Each row was made from one small tree. The marks that hang from a mark follow it in brackets, in alphabetical order. Every link used is in the known rows. Write each row's tree.
Known rows:
rudeba{vigof{mume{badabe ridudi}}}: [ 1.19 -2.73  1.46 -3.24 -2.29  3.52 -0.47  0.13  2.30  3.76  1.93  0.32
 -0.27 -2.92  0.30  0.22  4.01  0.41  0.37 -0.63 -1.31 -2.69 -0.32]
vigof{mume{ridudi rudeba}}: [ 1.00  0.75  1.64 -1.91  2.47  0.60 -2.41 -0.11 -0.73  3.38 -0.44 -0.22
  0.94 -0.05 -1.66 -1.08  0.64 -1.29  0.42  0.47 -1.17  2.12 -0.77]
mume{badabe ridudi rudeba vigof}: [-1.60 -3.58  3.87 -4.33  1.16 -0.38  2.17  1.29  0.42  1.69  3.17  1.50
 -1.29  0.07  1.68  0.78  4.30 -0.13 -1.00  1.89 -2.42  0.29 -0.12]
badabe{mume{ridudi vigof}}: [-1.48 -0.68 -0.25 -0.84 -1.28 -1.98 -0.48  0.38  2.65 -2.75  3.61 -2.06
 -0.36  1.88  1.08  0.14 -2.08  1.14 -2.26  0.52 -0.50 -0.29  0.84]
mume{badabe ridudi rudeba{vigof}}: [ 0.57 -2.44  2.83 -2.26  0.85  1.79  1.47  1.28 -0.17  2.66  0.99  2.41
 -1.28 -0.88  1.18  0.69  6.42 -0.29  1.00  0.56 -1.23 -2.01  1.87]
ridudi{vigof{mume{badabe{tegin}} rudeba}}: [-1.99  1.23 -1.96  2.03 -1.64 -0.10  0.96 -0.57  0.94 -1.34 -2.79 -0.55
  0.01 -1.27  1.40 -0.65 -3.10 -0.21  1.35 -2.67 -0.52  1.40 -1.39]
vigof{mume rudeba}: [ 3.18  1.83 -2.28  3.25 -0.02 -0.49 -3.34 -1.77  0.88  0.21 -4.83 -0.91
 -0.09 -1.95 -1.79 -0.75 -3.93  0.17  1.58 -0.32 -0.80 -0.86 -1.65]
vigof{mume{ridudi} rudeba}: [ 2.18  1.34  0.34  0.63  1.02 -0.63 -3.66 -0.80  1.76  2.26 -1.20 -1.51
  0.12 -1.24 -1.55 -0.29 -2.47 -0.67  1.24  0.18 -1.83 -0.35 -0.61]
rudeba{vigof{mume{badabe}}}: [ 2.17 -2.32 -1.16 -0.60 -3.37  3.85 -0.18 -0.90  1.31  1.61 -1.65  0.79
 -0.57 -3.54  0.11 -0.14  2.54  1.24  0.85 -1.17 -0.30 -3.09 -1.38]
mume{badabe rudeba vigof}: [-0.60 -3.08  1.25 -1.72  0.07 -0.17  2.43  0.31 -0.41 -0.44 -0.57  1.96
 -1.56 -0.60  1.44  0.36  2.82  0.66 -0.65  1.35 -1.43 -0.15 -1.20]
ridudi{vigof{mume rudeba}}: [ 1.15  1.23 -3.97  3.99 -2.02 -1.10 -2.74 -2.05  1.88 -0.55 -3.80 -1.63
 -0.41 -2.06 -0.07  0.40 -6.28 -0.01  1.79 -1.29  0.44 -2.41 -1.13]
vigof{mume{badabe{tegin}}}: [-0.35 -0.14 -0.27 -0.20 -0.43  2.04  0.79 -0.02 -0.89 -0.86 -1.43  0.06
  1.95 -0.55 -1.12 -1.80  0.21  0.31 -1.29 -1.89 -0.55  3.69 -2.20]
rudeba{vigof}: [ 3.03 -2.06 -2.97  3.66 -2.20  1.26 -2.04 -1.11  1.52 -2.08 -1.77  0.98
 -0.02 -1.02 -1.07  0.73 -0.54  1.09 -0.19 -1.37  1.85 -3.93  1.23]
rudeba{vigof{mume}}: [ 2.87 -1.10 -2.91  1.64 -3.04  2.96 -3.19 -1.92  2.22  0.48 -2.43 -0.08
  0.28 -2.56 -1.28 -0.40 -0.91  0.94  0.85 -1.90  1.01 -3.09 -0.83]
ridudi{vigof{mume{badabe}}}: [ 0.16 -2.02 -2.19  0.40 -3.10  1.19  0.82 -0.72  0.36  0.27 -0.59 -0.90
  0.28 -2.36  0.41  0.36 -1.70  0.62 -0.69 -0.77  0.34 -1.58 -2.06]
tegin{mume{ridudi rudeba}}: [ 2.85  2.61  0.04  1.08  1.77 -0.11 -1.05  0.87 -3.18  0.37  1.25  0.38
  1.21  0.80 -1.18 -0.16  0.11 -1.72 -0.94  2.02  0.76  1.49  1.01]
mume{badabe{tegin} ridudi vigof{rudeba}}: [-2.86 -1.53  2.80 -1.71  0.38 -1.42  1.62  1.11  2.77 -1.42  2.59  0.61
 -0.76  0.53  1.89  0.33  0.91 -0.18 -0.77 -0.78 -2.63  1.63  0.26]
ridudi{vigof{mume{badabe} rudeba}}: [ 0.51 -0.02 -2.10  1.90 -2.37 -0.26  0.28 -1.08  1.10  0.57 -3.14 -0.87
 -1.23 -3.04  1.31  0.60 -2.89  0.31  1.81 -0.52 -0.88 -2.52 -1.72]
vigof{mume{badabe ridudi} rudeba}: [ 1.45  0.22  2.14 -1.56  0.75  0.22 -0.57  0.29  0.94  3.42 -0.47 -0.69
 -0.66 -2.27 -0.17 -0.07  0.86 -0.42  1.16  0.98 -3.19 -0.54 -1.13]
tegin{ridudi{vigof{mume}} rudeba}: [-0.55  0.40 -1.22 -0.61 -0.10 -0.45 -1.25 -1.12 -0.53  1.79  0.29 -2.05
  0.97  0.88 -1.85  0.39 -2.91  0.22 -0.05  0.58  2.84 -0.64 -0.96]
badabe{mume tegin{ridudi{vigof{rudeba}}}}: [-3.33  5.44 -3.06  3.91 -0.31 -2.54  0.39 -0.59  0.71 -5.73 -0.24 -2.78
  0.61  3.31  0.91 -0.20 -4.92  1.07  0.60 -2.70  2.22  0.27  2.92]
mume{rudeba vigof}: [ 0.16 -1.80 -0.51  0.40  0.40 -1.09 -0.63 -0.65  0.37 -1.64 -1.24  1.13
 -0.73  0.41  0.20  0.21 -0.59  0.38 -0.66  0.52 -0.13 -0.16 -0.69]
rudeba{vigof{mume{badabe{tegin} ridudi}}}: [-1.31 -1.54  1.69 -3.00 -1.55  3.78  0.25  0.56  2.04  1.80  2.29  0.64
  1.00 -1.25  0.40 -0.96  3.69  0.01  0.01 -2.83 -0.84  1.16  0.02]

Which tree is each row?
[ 0.50 -2.62  2.44 -3.65 -0.27  1.92  0.24  0.80  0.38  5.44  0.61  0.78
 -1.21 -1.48 -0.06 -0.31  3.98 -0.32  1.25  1.39 -0.81 -0.68 -0.90] => tegin{rudeba{vigof{mume{badabe ridudi}}}}
[ 0.34 -0.50  3.51 -4.00  2.11  1.42  0.60  0.92 -1.54  4.49  0.34  0.55
  0.16 -1.07 -0.24 -0.89  3.98 -0.90  0.51  1.35 -2.53  1.89 -1.30] => vigof{mume{badabe ridudi rudeba}}
[-2.64 -0.03  1.88 -1.75 -0.05 -0.28  1.97  0.01  1.95 -2.54  1.88  0.18
 -0.24  0.72  0.90  0.71  1.75  1.51 -0.49 -1.06 -0.95  0.01  0.44] => mume{badabe{tegin{ridudi}} vigof{rudeba}}
[-0.66 -3.35  0.42 -0.16 -1.22 -0.62  1.78  1.01  0.47 -0.37  3.74 -0.43
  0.38 -0.14  0.93  1.94  0.16  0.03 -2.21  0.30  0.11 -1.97  0.97] => mume{badabe ridudi{vigof}}
[-1.38 -0.23  0.92 -1.42  0.78  1.20 -2.02  0.31  0.98  2.47  0.15  0.28
  0.99  1.26 -1.13 -1.70  0.40 -1.17  0.86 -1.54  1.01  3.16 -0.06] => badabe{tegin{rudeba{vigof{mume{ridudi}}}}}
[-0.21 -0.61 -1.67  3.22  0.58 -0.25 -0.69  0.01 -0.56 -2.15 -2.80  1.88
  0.44  2.13 -1.27 -0.99 -0.73 -0.17  0.27 -1.39  2.85  1.88  0.88] => badabe{tegin{rudeba{vigof}}}
[-1.89  2.26  2.71 -3.89  2.39  2.79  1.66  0.23 -2.59  1.53 -0.13  0.41
  1.84  0.74 -1.19 -1.91  4.42  0.08  0.31 -1.33 -0.48  4.12 -0.88] => vigof{mume{badabe{tegin{ridudi}} rudeba}}
[-2.07 -0.16  3.70 -1.88  3.73 -0.04  2.45  2.03 -2.59  0.17  1.32  1.73
  1.16  2.21 -0.05 -1.08  4.12 -1.24 -1.13 -0.25 -1.36  4.89  0.98] => mume{badabe{tegin} ridudi rudeba}
[ 0.58 -0.27  1.10 -2.88 -0.97  0.19  2.70  0.84 -2.18  0.34  3.63  0.10
 -0.55  0.41 -0.09  1.03  2.13  0.81 -1.86  3.69  1.44 -0.66 -1.08] => tegin{mume{badabe vigof} ridudi rudeba}
[ 0.55  1.40 -2.24  3.39 -0.48 -1.92 -1.49 -1.37  1.30 -2.23 -0.14 -1.58
  0.12  0.37 -0.71  2.20 -3.64  0.97  0.50 -0.64  1.80 -4.45  2.00] => tegin{ridudi{vigof{rudeba}}}
[-2.35  0.55  1.04 -1.86  0.92 -2.23  0.28  0.60  0.82 -1.21  1.98 -0.86
 -1.11  2.41  1.88 -0.47 -0.10  0.30 -0.58  1.12 -1.16  1.31  1.04] => badabe{mume{ridudi rudeba vigof}}
[ 0.55  0.91  1.38 -3.46 -0.80  1.63  2.72  0.48 -2.11  0.02  3.33  0.76
 -0.45 -0.45  0.88  0.89  4.15  0.72 -1.17  2.27  0.31 -1.11 -0.19] => tegin{mume{badabe rudeba vigof} ridudi}
[ 2.98  1.43 -0.20  1.67  1.66 -1.63 -1.01  1.20 -3.31  0.67  1.58 -0.32
  1.11  1.61 -2.16  0.04 -1.97 -1.68 -1.71  3.44  1.80  1.80  0.20] => tegin{mume{ridudi} rudeba}
[-1.13  1.33 -0.26  0.72 -0.38 -3.42 -0.94  0.02  3.34 -2.36  1.18 -2.04
 -1.90  1.22  1.88  0.28 -3.21  0.81  0.29  0.71 -1.73 -1.17  1.19] => badabe{mume{ridudi vigof{rudeba}}}
[ 0.86  3.31 -1.54  1.58 -0.25  1.59 -0.34  0.20 -2.23 -1.68  1.03  0.61
  1.68  2.24 -1.72 -0.57  0.56 -0.11 -0.25 -0.49  4.56  0.98  1.87] => badabe{tegin{mume ridudi rudeba{vigof}}}
[ 2.05 -0.91 -1.90  1.05 -0.95  1.18 -2.61 -1.16  0.39  2.26 -3.81  0.55
 -0.52 -1.13 -1.53 -0.94 -0.94  0.18  1.73  0.15  1.59 -1.10 -1.39] => tegin{rudeba{vigof{mume}}}
[-0.31 -1.27  0.40  1.28 -0.40 -2.13  1.24  0.68  1.27  0.02  1.30 -0.39
 -1.16 -0.80  1.66  2.07 -0.94 -0.41  0.30  0.58 -1.11 -2.88  1.28] => mume{badabe ridudi{vigof{rudeba}}}
[-0.02  0.50 -2.66  1.48 -0.62  0.07 -1.43 -1.36 -0.51  0.54 -2.96 -0.40
  0.35 -0.77 -0.20 -0.50 -3.02 -0.56  1.04 -0.98  1.06  0.11 -1.38] => ridudi{vigof{mume{rudeba}}}
[ 0.33 -0.10 -1.32  3.43 -0.10 -3.00 -1.81 -0.37  2.06 -1.06  0.57 -1.18
 -0.31  0.20  0.31  1.92 -4.40 -0.64  0.25 -0.29  0.25 -2.77  1.88] => mume{ridudi{vigof{rudeba}}}
[-0.21  1.64 -2.93  3.35 -1.51 -3.23 -0.76 -0.96  2.47 -4.43 -2.53 -1.60
 -2.19  0.45  1.70 -0.10 -4.61  1.60  0.67  0.22 -0.80 -1.68  0.14] => badabe{mume{vigof{rudeba}}}
[-0.50 -0.38 -1.19  1.44  0.71 -2.14 -0.19 -0.34 -1.34 -0.79  1.03 -1.07
  0.66  2.38 -1.74  1.57 -2.58  0.44 -1.08  1.23  3.64 -1.47  1.07] => tegin{ridudi{vigof} rudeba}
[-0.85 -0.88 -0.03  0.85  1.22 -1.82 -0.51  0.30 -0.47  0.07  1.42 -0.01
  0.39  1.42  0.31  1.12 -1.22 -1.24 -0.53  0.11  0.80 -0.34  1.76] => mume{ridudi{vigof} rudeba}
[ 2.49  0.66 -0.51  1.11 -0.34  0.46 -0.38 -0.77  0.00  1.32 -4.12 -0.13
 -0.93 -2.93 -0.41 -0.47 -0.59  0.49  1.71  0.53 -2.18 -1.00 -2.23] => vigof{mume{badabe} rudeba}
[-1.49 -1.99  1.79 -1.23  1.03 -0.86  2.41  1.41 -1.31  1.13  2.15  0.77
 -0.39  0.36  1.58  1.32  2.21 -0.94 -0.51  0.90 -0.54 -0.54  1.14] => mume{badabe ridudi{vigof} rudeba}
[-3.17  2.76 -0.64 -0.96  0.68  1.10 -0.65 -1.01 -0.66 -0.48  0.33 -1.07
  2.32  1.68 -0.79 -1.00 -1.17 -0.35  0.36 -3.07  2.17  2.77  0.16] => badabe{tegin{ridudi{vigof{mume{rudeba}}}}}
[-1.72  1.32  2.72 -1.96  3.35  1.13  2.83  1.05 -3.27 -1.10  0.62  1.35
  1.57  2.31 -0.93 -0.79  4.86  0.29 -0.83 -0.61  0.23  3.28  1.16] => mume{badabe{tegin{ridudi}} rudeba}
[ 1.83  1.03 -2.03  1.45 -1.13 -0.14 -0.42 -0.38 -1.40 -1.99 -0.38  0.81
 -0.35 -0.31  0.41  0.01 -1.52 -0.25 -0.91  1.41  1.02  0.21 -0.83] => tegin{mume{rudeba vigof}}
[ 1.44  0.03  0.96 -0.80 -1.79 -0.69  1.10  0.88  1.12  0.10  3.25 -0.07
 -1.62 -1.82  2.08  1.41  0.22 -0.19 -0.57  2.31 -1.94 -2.02 -0.19] => tegin{mume{badabe ridudi vigof{rudeba}}}
[-1.09  0.26  1.11  0.70  2.66  0.22  2.73  1.10 -3.41 -1.97 -2.34  2.25
  0.83  1.54 -0.23 -1.43  2.62 -0.40 -0.61 -0.72 -0.36  4.39 -0.06] => mume{badabe{tegin} rudeba}
[ 0.32 -1.59  0.73  0.32  0.10 -2.53 -2.00 -0.51  3.80 -0.68  1.58 -0.46
 -1.26 -0.08  0.44  1.46 -2.21  0.14 -0.36  0.65 -1.70 -2.08  0.50] => mume{ridudi vigof{rudeba}}
[ 1.36 -0.05  0.85 -1.41  1.09  1.70  0.88 -0.06 -2.47  2.46 -3.38  0.96
 -0.13 -1.75 -0.51 -1.28  2.51 -0.10  0.86  0.83 -1.52  1.51 -2.39] => vigof{mume{badabe rudeba}}
[-0.95 -0.87  0.70  1.28  2.57 -1.25  2.72  1.47 -3.55 -1.65 -2.01  1.54
  0.82  2.41 -1.18 -1.27  0.54 -0.38 -1.37  0.74  0.72  4.81 -0.85] => mume{badabe{tegin{rudeba}}}
[ 0.81  4.44 -1.21  0.99 -0.23  3.13 -0.36 -0.18 -2.19 -1.94  0.73  1.30
  1.73  1.28 -0.81 -0.65  2.55 -0.18  0.56 -1.97  3.38  0.57  2.73] => badabe{tegin{mume{rudeba{vigof}} ridudi}}
[-2.31  1.90 -1.08  1.26  0.77 -2.66  0.55  0.70 -0.86 -1.65  0.98 -1.56
 -0.27  2.73  1.66 -0.09 -2.21 -0.48  0.07  0.16  0.76  0.56  2.37] => badabe{mume{ridudi{vigof} rudeba}}
